Each row was made from one path, in order. Every step used is in the known rows, and no mark comes twice. Write each row's path.
Known rows
T -> E -> N -> R: [  8  -5   3   2  -8   1  29 -15  -6   8  -7   7  -4  11 -22   3  16  -1
  -3   0 -17 -18  -4  -6]
P -> W -> R -> N -> E: [ -8  -6   2  -8  -2  -4  33  -3  11  13  -3  15 -10  32 -30  -1  38 -11
 -10  -6  -2   6 -19   0]
R -> N: [ -3   2  -5   4  -4   2  11  -3  20  -2  -5  19  -1   0 -18  -4  15  -4
  -7 -10  -2  -2 -10  -1]
R -> N -> P -> W: [-12  -3   4   1 -14  -5  22  -6   8 -10   2  -2   1  15 -27  -5  30  -7
   0  -7  14  -2 -16   3]
E -> N -> R: [  8  -5   1   5 -10  -2  19 -13   2  -1  -7   8  -6  13 -19   5  12  -2
  -3   0  -8 -12   2  -4]
P -> W: [ -1  -5   4  -3  -6   0   9  -9   0  -2   3 -10   1   7  -9  -2  20  -2
   0  -4  16  -5 -17  -1]
T -> P -> W -> R -> N -> E -> K: [-14  -7  14  -9 -14  -4  58  -6  11   9  -5   9 -16  36 -33  -2  18  -8
  -2   2   2   4 -20  -3]
N -> R: [  4  -3  -4  -1  -3  -1  26 -12  -3 -12  -1   7   3  19 -17   1   9   0
  -1  -4  -5 -11  -8   0]
W -> R -> N -> E -> T: [ -4  -4   2  -2  -8   0  44  -4  17  -1  -9  23 -11  21 -26   1  22 -11
 -11  -3 -17   5 -18  -1]
T -> R -> N -> P -> W -> E -> K: [-20  -6  15  -3 -18  -5  55  -2  10   2   0   1  -6  31 -23  -7  15  -2
   0   5  -6  -5 -23  -3]
K -> E -> N -> P -> W: [ -5  -7   5   2 -18  -4  22 -12   3   0  -2 -12  -1  20 -20  -3  26 -10
  -4  -5  11  -8  -5  -4]
T -> P -> W -> R -> N -> E: [ -5  -6   1  -9  -5  -4  35  -4   6  14  -2  14 -12  29 -34  -3  37  -9
  -7  -7   6   5 -21  -1]
P -> W -> E -> T: [ -4  -6   7   3  -9   0  28  -1   6  -2   0  -2  -4  13  -7   1  19  -5
  -7   2  -5 -13 -25  -3]
N -> E -> T -> R: [  3  -6   1  -9  -9   4  46 -17  -2  -3  -4  16  -4  11 -21  -7   9   0
  -3   2 -18   9 -19  -5]
W -> R -> N: [ -2   0  -5   0  -4  -3  18   3  17   8  -5  17  -1   8 -24  -2  19  -2
  -8  -9  -5   3 -13  -1]
E -> T -> R -> N: [  0   0  -3   2  -9   2  34  -8  14  -2  -6  25  -4  -2 -26  -7  13   2
  -3  -1 -15   5 -14  -1]
R -> N -> P -> W -> E: [-15  -5   4   2 -10  -5  21   4   7   3   5  -3   1  25 -17  -5  33  -8
  -6  -6   5 -13 -25   0]
N -> P: [ -8  -2  -2  -1 -14  -1  19  -8   5 -21   0   0   9   9 -17  -7   8  -7
  -2 -12   2   0 -11  -2]
W -> E -> T: [ -2  -4   2   4  -8   3  27   0  10  -5  -3   7  -2   8  -4   0   8  -5
  -9  -2 -14 -11 -22  -5]
W -> P: [ -5  -3  -1  -4 -13  -2  15 -12   5   1   1  -4   2   0 -12  -5   9  -5
  -2 -12  17  -7 -18  -5]
K -> E -> N -> P -> W -> R: [ -2  -8   3  -5 -14  -9  29  -4  -1  13  -3 -11   0  27 -25  -1  28  -6
  -7  -4   5  -2 -10  -3]
W -> R: [  2  -3  -4  -6  -3  -3  16   1   3   5  -2   1   4  10 -14  -1   9   1
  -5  -7  -2   3 -17  -4]

Write each row's path
[-11  -5   7   5 -14  -3  37   1  13  -6  -1   5  -4  18 -19  -1  28  -8
  -7   0  -6 -11 -24   1] | R -> N -> P -> W -> E -> T
[ 10  -5  -2   3  -9  -1  30 -17   2   5  -9   6  -4  25 -19   3  13  -6
  -9  -3 -12 -18   8  -5] | K -> E -> N -> R
[ -1  -6   7  -2 -13  -2  34 -10   1   1   0   4 -11  13 -27  -3  30  -6
   1  -2  17  -4 -23   0] | R -> N -> E -> T -> P -> W
[ 11  -3  -4  -2 -13   4  37 -15  -2  -4  -4   3  -2   5 -15  -6   2  -3
  -5  -8   4 -10 -12  -7] | K -> E -> T -> P
[ -5  -8   6  -3 -15 -10  22  -1  -1   8  -2 -10  -1  18 -25   1  27  -2
  -2  -2   9   3 -16  -2] | E -> N -> P -> W -> R
[ -3  -7   4  -2  -7  -2  15   1  -6  11   7 -11  -1  16  -9  -4  24  -1
  -2  -5  16 -16 -28  -5] | T -> P -> W -> E
[-12  -7  15  -4 -15  -1  41  -2   4   5   1 -10  -7  24 -11  -3   7  -1
   1   3   7 -13 -24  -6] | T -> P -> W -> E -> K
[ -1  -6   3  -2  -8   5  38 -12   9 -10  -6  13  -7  16 -14   0  13 -12
  -9  -3 -14   1 -16  -4] | N -> E -> T
[  1  -8   8  -5 -12   0  33 -13  -7  -2   2  -4  -9  13 -22  -2  24  -5
   2  -1  19  -4 -24  -2] | N -> E -> T -> P -> W
[ -8  -4  10  -6 -10   8  47 -13   3   1  -5   0  -1   8 -11  -4  -5  -1
  -2   0 -17  -9 -17  -9] | T -> E -> K
[ -3  -3   2   1  -8   4  40  -9  19  -7  -8  24 -11  15 -22   0  19 -13
 -11  -3 -16   2 -14  -2] | R -> N -> E -> T
[ -6  -3  -2  -3  -2   3  27  -8  16   3  -4  23  -8  22 -24  -3  26 -14
 -11 -11  -8   3 -12  -2] | R -> N -> E
[  0   1  -5  -1  -6   2  23  -8  11   3  -4  22  -1  -2 -25  -9  13   4
  -2  -5  -8   5 -13  -2] | T -> R -> N
[ -9  -1   0   1 -18  -2  42  -8  10 -17  -4  19   2   7 -33 -10  15  -3
  -2  -5 -11   6 -14   1] | E -> T -> R -> N -> P
[  9  -5  -3   5 -12   4  13 -15  12  15 -11   0  -5   7  -8  -1   8  -9
 -13  -8  -7 -11   9 -12] | K -> E -> N
[-13  -4  10  -8 -11   2  59 -12  15   2  -7  19 -12  29 -27  -6   7  -6
  -3   1 -16   7 -14  -5] | T -> R -> N -> E -> K
[-13  -6   4  -1 -11  -5  29   1   2   7   6   0   1  24 -22  -8  33  -2
  -4  -2   1  -8 -27  -1] | T -> R -> N -> P -> W -> E
